Each row comes from the steps of one path. Every step used is in the known rows, and no mark comes twice. Write the path behind each row, first mark first.
In the rows, zero is written as 128.
Known rows:
rari > zolu > naram: [123 103 127 114 136 135 178 169 137 118 117 167 167 117 127  71  99 122
 108 127  87 127 115 160 169 158 200]
naram > zolu > rari: [159  85 150 116 121 107 115 108 184 157 133 138 143 103 146  95  91 231
 143 126  87 103 139 129 172 162 144]
tepi > semo > bugi > zolu: [123 161 140 118 150 146 134 130 123 156 132  69 143 159 117 167 136 109
 120 145 136 155 126 111 117 144 190]
tezizo > kage > bugi > semo > tepi: [104 146 113 178 102 105 149 125 111 134 100 171  81 126 147  28 127 108
 126 126 105 149 176 120  81  52  89]
naram > zolu > bugi > kage: [146 115 162 128 153 142 115 107 174 145 145 125 135 123 140 120 104 223
 107 116 123 106 146 148 161 161  81]
zolu > bugi: [136 130 136 115 151 153 141 121 125 111 143 140 102 134 143  94 117  84
 130 134 146 129 111 122 143 136  55]
naram > zolu: [151 108 142 125 146 145 123 107 181 148 142 135 146 104 127  84 111 242
 126 141  87 115 141 128 159 134 159]
tezizo > roba > boded: [ 99 109  72  89 127 164 146  99 195 120 100 141  84  99 124 128 169 181
 146 110 157 119 104  90 171 122 148]
tepi > semo > bugi > kage > tezizo > roba: [104 164 113 122 150 143 133 131  81 158 117  70 139 156 111 190 159 115
 132 122 160 178 125 133  94 139 174]
bugi > kage > tezizo > roba: [135 143 103 149 113 110 128 122  78 121 104 119 140 116 110 246 157 130
 163  84 143 157  69 144 115 137 121]
kage > tezizo > tego: [152 123 120 135 115 154  64 121  68 136 134 137 188  98 126 114 176  97
 180 117  94 131  54 101 106 130 142]
bugi > kage > tezizo: [139 150 126 159 107  97 119 125  68 121 118 119 164 121 111 252 149 123
 165 103 134 146  71 154 103 133 116]
kage > bugi > zolu: [174 123 152 145 100 123 126 123 136 112 141 127 133 120 123 156  98 141
 102 121 106 115 187 108 150 110 131]
tego > tezizo > kage > bugi > semo > tepi: [126 128 121 120 121 104 104 133 144 134 116 138 114 133 141  74 147  99
 163 167 106 145 189 153  80  90  69]
tuful > bugi: [103 130  93 120 150 124 130 139 139 115 143 130 101 143 117 100 124 124
 111 144 134  91  98 108 139 119 164]
tego > tezizo > kage > bugi: [140 119 128 112 128 109 102 142 147 126 118 137 103 129 135  98 155 114
 161 155 132 145 187 154 103 116  77]
zolu > naram: [142 112 105 107 131 123 208 195 143 128 116 144 158 107 140  55 102 119
 162 145  93 159 110 129 133 160 137]
kage > tezizo > roba > boded: [137 109  96 117 128 161 104 109 114 120 110 103 114  97 105 147 184 144
 173 111 166 139  66 104 137 135 132]
rari > zolu > bugi > kage > tezizo > roba: [116 121 137 129 144 148 122 115 110 110 121 149 128 139 122 154 126 106
  91  86 145 118  99 168 170 153 127]
roba > boded: [102 120 120 106 110 142 120 104 195 113 124 134 132 102 124 153 159 185
 153 159 151  90 109 107 149 123 136]
kage > bugi > zolu > rari: [179 105 155 138  83  98 121 121 141 118 136 128 131 121 136 160  85 131
 113 114 104 109 185 110 160 128 121]
tepi > semo > bugi > kage > tezizo: [109 171 127 129 145 135 127 133  73 156 127  69 154 159 111 197 153 107
 135 137 153 172 128 138  86 137 172]
semo > tepi: [103 153  90 117 151 111 154  88 113 120 134 174 123 103 133 157 102 105
 158 189  18 148 101 110  60  92 112]
kage > tezizo: [160 128 123 144 127 136 108 126  60 118 132 111 146 106 108 148 153 104
 176 133 129 154  68 123 108 125 136]
tepi > semo: [123 167 108 122 163 154 142 120 126 154 122  86 152 151 118 143 148 107
 157 163  91 168  99 127 121 121 175]
kage > bugi: [144 127 129 136 110 129 139 129 106 110 138 152 129 116 129 112 109 139
 116 141 107 133 212 120 128  82 132]
semo > bugi > kage: [ 99 142 136 126 102  99 151 139  77 115 132 147 129 129 127 195 124 134
 110 112 173 140 160 134  91 118 158]
rari > zolu > bugi: [117 115 145 121 151 156 130 117 127 107 135 164 127 136 132  98 109 102
  86 122 121 107 114 154 173 141 143]

Write each row's path:
[119 122 153 138 140 142 115 119  99 107 130 150 144 139 124 161 120  98
  90  99 135 112  99 174 160 156 124]	rari > zolu > bugi > kage > tezizo
[ 79 144  83 138 134 116 133 126 140 133 139 130 121 154 128  51 115 100
 117 166  97  88 100 104 108  66 158]	tuful > bugi > semo > tepi
[112 137 141 138 102 103 128 144  49 118 133 126 136 126 118 207 136 122
 121 105 186 147 142 137  81 127 149]	semo > bugi > kage > tezizo
[136 126 156 122 105 119 138 136 120 118 142 125 120 123 122 160 109 121
  97 119 164 120 140  97 125 136 172]	semo > bugi > zolu
[125 127 131 126 135 143 112 115 119 115 126 110 110 134 135 188 147 113
 139  95 193 125  89 135 139 158  26]	zolu > bugi > kage > tezizo > roba > boded
[156 108 137 110 121 102 115 167 168 132 116 123 117 129 137  93 140 112
 158 146 128 143 177 153 117 147  70]	tego > tezizo > kage > bugi > zolu > naram
[142 125 132 167 106 105 157 155 139 130 101 151  81 117 141  69 115 121
 116  98 127 144 163 116 120 124  90]	tezizo > kage > bugi > zolu > naram
[151 110 163 131 147 152  78 106 159 157 150 124 161 118 142 109 125 214
 116 105 115  98 126 139 154 170  78]	naram > zolu > bugi > kage > tezizo > tego
[121 141 120 154  95 120 142 115 108 125 135 153 146 128 140  60 102 112
 119 162  73 131 212 116  96  30 128]	kage > bugi > semo > tepi
[105 163 123 112 157 152 144 132 100 154 131  85 139 156 119 136 143 110
 128 156 139 168 143 118  98 123 191]	tepi > semo > bugi
[127 154 134 115 151 144 155 155 131 162 129  64 152 156 120 138 126 107
 120 146 134 160 129 117 118 162 183]	tepi > semo > bugi > zolu > naram
[107 113 140 124 140 152 111 108 132 108 121 142 128 134 124 162 138 127
  90  89 161 101 101 165 178 160 123]	rari > zolu > bugi > kage > tezizo > roba > boded
[140 113 151 112 107 115 166 171 131 124 139 122 133 120 129 125  97 120
 104 119 159 131 143 103 128 164 165]	semo > bugi > zolu > naram
[100 127 141 131 139 148 133 108 131 118 133 165 139 145 137  61 105  84
  89 134  95 106 117 153 153 106 137]	rari > zolu > bugi > semo > tepi
[132 126 116 129 140 121 120 136 169 119 144 104 107 145 114 145 112 123
  97 126 132  71  74  97 162 148 160]	tuful > bugi > zolu
[154 115 139 117 123 106  95 141 160 128 119 126 108 130 133 121 149 113
 154 146 131 137 175 148 118 129  76]	tego > tezizo > kage > bugi > zolu
[139 132 134 172 105 107 137 132 133 126 105 154  74 118 135  92 125 124
 113  98 129 137 158 113 117 104  93]	tezizo > kage > bugi > zolu
[153 104 160 118 164 161 114 107 183 145 151 126 125 117 142  66 104 214
 110 132 116 106 148 131 170 154  91]	naram > zolu > bugi
[ 97 143  96 136 137 101 129 142 131 117 135 125 117 152 117 180 125 135
 110 120 143  91  96 131 128 126 145]	tuful > bugi > kage
[135 121 129 121 115 112 103 143 147 132 115 132 116 137 140  64 158 106
 161 155 135 142 188 155 105  94  84]	tego > tezizo > kage > bugi > semo
[ 94 131  87 131 135 116 102 132 132 120 124 101 107 142 108 193 152 154
 118 104 180  86  79 123 134 145 134]	tuful > bugi > kage > tezizo > roba > boded
[113 144 128 132 135 144 141 106 124 126 140 139 124 148 155  41 107  60
 134 154 107 127 110 118 115  86  48]	zolu > bugi > semo > tepi
[140 107 159 115  88  94 134 134 126 123 138 127 117 122 136 166  95 117
 111 112 163 115 137 102 133 157 162]	semo > bugi > zolu > rari
